Every row comes from one small tree of marks. The marks that hang from a mark follow it in brackets, in the order of their numbers. Every link used is in the known rows. Which tree was each row made from?
Known rows
z637{z365 z704}: [ 0.23 -0.17  0.00  0.32 -0.19 -0.03  0.06  0.08 -0.33 -0.27  0.40  0.69
  0.22 -0.25 -0.28 -0.09  0.00  0.12 -0.21 -0.06  0.04  0.09]
z103{z704}: [ 0.33 -0.20 -0.03  0.19 -0.25  0.01  0.17  0.16 -0.17  0.05  0.29  0.36
 -0.14 -0.33 -0.05 -0.14  0.01  0.18 -0.12 -0.08  0.11  0.29]
z94{z103{z153 z365{z637} z704}}: [ 0.26 -0.19  0.01  0.09 -0.10 -0.01  0.25  0.06 -0.16  0.02  0.13  0.09
 -0.35 -0.23  0.21 -0.13  0.06 -0.05 -0.17  0.18  0.15  0.16]
z153{z637}: [ 0.43 -0.19  0.11  0.15 -0.22  0.06  0.13  0.13 -0.13  0.01  0.28  0.33
  0.09 -0.43 -0.15 -0.17  0.06  0.10 -0.05 -0.21  0.20  0.18]
z103{z94 z153{z637} z365 z704}: [ 0.15 -0.15 -0.03 -0.22  0.01 -0.14  0.28  0.27 -0.20  0.06  0.02  0.03
 -0.23 -0.24  0.33  0.05  0.18  0.03 -0.12  0.20  0.13  0.22]
z365{z637{z94 z704}}: [ 0.24 -0.25 -0.03  0.22 -0.29  0.06  0.14  0.06 -0.28 -0.14  0.27  0.71
 -0.12 -0.29 -0.37 -0.17 -0.12  0.01 -0.24 -0.03  0.11  0.04]
z704{z103 z637{z94}}: [ 0.38 -0.22  0.18  0.11 -0.23  0.09 -0.27  0.10 -0.09 -0.06  0.24  0.63
 -0.24 -0.31 -0.14 -0.16 -0.02 -0.02 -0.21 -0.03  0.05  0.09]
z365{z637{z153{z103} z704}}: [ 0.16 -0.12  0.01  0.10 -0.09 -0.01  0.10  0.16 -0.22 -0.23  0.23  0.62
  0.21 -0.39 -0.38  0.00 -0.03 -0.01 -0.20  0.05  0.20  0.07]
z103{z153 z365}: [ 0.26 -0.24 -0.07  0.17 -0.14 -0.06  0.16  0.09 -0.17 -0.10  0.28  0.28
 -0.01 -0.39  0.09 -0.17  0.06  0.12 -0.15  0.03  0.07  0.30]
z94{z103{z153 z365 z704{z637}}}: [ 0.18 -0.11  0.15  0.01 -0.03 -0.03  0.00  0.14 -0.15  0.05  0.08  0.07
 -0.30 -0.18  0.28 -0.06  0.09 -0.06 -0.17  0.21  0.10  0.12]
z637{z153{z103} z365}: [ 0.16 -0.06  0.00  0.16 -0.12 -0.11  0.02  0.11 -0.29 -0.36  0.36  0.56
  0.38 -0.37 -0.27 -0.04  0.13  0.11 -0.11  0.03  0.12  0.17]
z637{z94{z103} z365}: [ 0.36 -0.10  0.07  0.27 -0.36  0.03  0.01 -0.04 -0.36 -0.26  0.43  0.49
  0.04 -0.14 -0.18 -0.24  0.10  0.02 -0.17  0.04  0.00  0.02]
z153{z103{z365{z637{z704}}}}: [ 0.24 -0.17 -0.05  0.16 -0.14  0.05  0.07  0.10 -0.26 -0.08  0.22  0.49
  0.19 -0.40 -0.20  0.00 -0.10 -0.05 -0.13  0.02  0.19  0.10]
z365{z637{z94 z153 z704{z103}}}: [ 0.18 -0.21  0.05  0.13 -0.11  0.02 -0.05  0.09 -0.22 -0.33  0.24  0.84
 -0.06 -0.26 -0.34 -0.08 -0.06 -0.10 -0.33  0.14  0.06 -0.02]
z704{z103{z365} z637{z153}}: [ 0.20 -0.09  0.12  0.16 -0.03  0.00 -0.22  0.11 -0.09 -0.20  0.21  0.50
  0.02 -0.37  0.03 -0.02  0.00 -0.10 -0.26  0.08  0.09  0.17]
z103{z153 z365{z637{z94 z704}}}: [ 0.09 -0.28 -0.08  0.09 -0.10 -0.05  0.17  0.06 -0.32 -0.21  0.14  0.56
 -0.14 -0.26 -0.12 -0.11 -0.06 -0.04 -0.24  0.19  0.08  0.05]
z153{z637{z365 z704}}: [ 0.23 -0.14  0.14  0.17 -0.08 -0.02  0.05  0.13 -0.33 -0.24  0.28  0.59
  0.30 -0.26 -0.27 -0.05  0.06  0.05 -0.12 -0.10  0.15 -0.01]
z153{z103{z94} z637{z704}}: [ 0.31 -0.08  0.10 -0.16 -0.12 -0.01  0.06  0.30 -0.24  0.02  0.18  0.35
  0.22 -0.30 -0.15  0.09  0.11  0.00 -0.09  0.03  0.16  0.04]
z637{z94{z103{z365}}}: [ 0.37 -0.09  0.01  0.25 -0.34  0.08  0.02 -0.01 -0.34 -0.12  0.35  0.29
  0.04 -0.20 -0.01 -0.20  0.02 -0.06 -0.14  0.10  0.01  0.10]
z365{z637{z704}}: [ 0.32 -0.25 -0.01  0.29 -0.25  0.08  0.19  0.08 -0.17 -0.06  0.30  0.61
 -0.07 -0.38 -0.30 -0.17 -0.12  0.05 -0.24 -0.12  0.17  0.13]

Write each row's tree
[ 0.33 -0.09 -0.13  0.02 -0.26 -0.02  0.10  0.18 -0.23  0.02  0.30  0.23
  0.10 -0.38  0.07 -0.01  0.08  0.04 -0.12  0.09  0.09  0.29]	z153{z103{z94 z365}}
[ 0.35 -0.09  0.23  0.05 -0.20  0.10 -0.01  0.11 -0.35 -0.12  0.24  0.41
  0.16 -0.12 -0.23 -0.11  0.06 -0.11 -0.11  0.04  0.07 -0.15]	z153{z637{z94{z103} z704}}
[ 0.33 -0.17 -0.17  0.19 -0.32  0.03  0.31  0.06 -0.14  0.03  0.27  0.32
 -0.27 -0.41  0.04 -0.14 -0.02 -0.01 -0.27  0.02  0.16  0.29]	z103{z94 z365{z637}}
[ 0.29 -0.17  0.22  0.03 -0.21  0.02 -0.06  0.07 -0.15 -0.07  0.19  0.31
 -0.30 -0.20 -0.04 -0.22  0.11 -0.03 -0.20  0.12  0.04  0.00]	z704{z637{z94{z103{z153}}}}
[ 0.19 -0.10 -0.01  0.05 -0.21 -0.05  0.00  0.14 -0.30 -0.25  0.30  0.54
  0.24 -0.35 -0.31 -0.08  0.07  0.07 -0.11  0.09  0.08  0.15]	z637{z94 z153{z103}}
[ 0.36 -0.06  0.13  0.10 -0.23  0.09  0.02  0.03 -0.34 -0.09  0.23  0.20
  0.14 -0.20  0.01 -0.15  0.08 -0.15 -0.05  0.07  0.10 -0.01]	z153{z637{z94{z103{z365}}}}
[ 0.07 -0.12 -0.09  0.27 -0.08 -0.02  0.19  0.07 -0.28 -0.27  0.23  0.59
  0.14 -0.35 -0.20 -0.04 -0.09 -0.07 -0.29  0.10  0.15  0.12]	z103{z365{z637{z153 z704}}}
[ 0.26 -0.19  0.12  0.06 -0.18 -0.01  0.04  0.09 -0.30 -0.19  0.27  0.43
 -0.04 -0.10 -0.13 -0.17  0.09  0.00 -0.21  0.19 -0.04 -0.05]	z637{z94{z103{z153}} z704}
[ 0.23 -0.23 -0.08 -0.08 -0.16 -0.13  0.30  0.25 -0.12  0.07  0.18  0.21
 -0.40 -0.25  0.17 -0.07  0.16  0.19 -0.22  0.14  0.05  0.31]	z103{z94 z153 z704}
[ 0.33 -0.11  0.09 -0.07 -0.04  0.02 -0.06  0.22 -0.20 -0.06  0.18  0.39
  0.09 -0.24  0.11  0.08  0.06 -0.13 -0.22  0.12  0.06  0.05]	z153{z637{z704{z103{z94 z365}}}}
[ 0.07 -0.05 -0.01  0.06 -0.03 -0.15  0.05  0.18 -0.33 -0.29  0.25  0.49
  0.23 -0.26 -0.18  0.06  0.14  0.13 -0.09  0.12  0.13  0.18]	z637{z153{z103{z704}} z365}
[ 0.16 -0.24 -0.09  0.07 -0.05 -0.11  0.19  0.17 -0.20 -0.03  0.16  0.22
 -0.16 -0.29  0.19 -0.07  0.06  0.13 -0.12  0.12  0.08  0.31]	z103{z153 z365 z704}
[ 0.07  0.03  0.05 -0.04 -0.10 -0.14 -0.04  0.19 -0.22 -0.24  0.23  0.50
  0.07 -0.30 -0.15  0.07  0.18  0.01 -0.24  0.15  0.12  0.13]	z704{z637{z153{z103{z94}} z365}}
[ 0.35 -0.18 -0.08  0.18 -0.22  0.06  0.12  0.06 -0.16 -0.01  0.25  0.36
  0.06 -0.49 -0.12 -0.09 -0.04  0.00 -0.08 -0.05  0.24  0.24]	z153{z103{z365{z637}}}
[ 0.23 -0.11 -0.17  0.07 -0.23 -0.05  0.23  0.19 -0.25  0.07  0.23  0.20
 -0.20 -0.24  0.21 -0.01  0.05  0.07 -0.20  0.12  0.06  0.33]	z103{z94 z365 z704}
[-0.09 -0.05  0.06  0.08 -0.06 -0.15 -0.04  0.13 -0.37 -0.31  0.14  0.64
 -0.13 -0.14 -0.19  0.00  0.05  0.02 -0.23  0.18  0.08  0.06]	z103{z704{z637{z94 z153 z365}}}
[ 0.43 -0.28  0.02 -0.05 -0.17 -0.05  0.05  0.19  0.02 -0.03  0.29  0.37
 -0.32 -0.33  0.14 -0.15  0.18  0.10 -0.28  0.10 -0.02  0.26]	z704{z103{z94 z153}}
[ 0.25 -0.14  0.03  0.07 -0.10 -0.05  0.15  0.11 -0.21 -0.01  0.19  0.04
 -0.16 -0.18  0.27 -0.11  0.13  0.01 -0.13  0.20  0.05  0.19]	z94{z103{z153 z365 z704}}
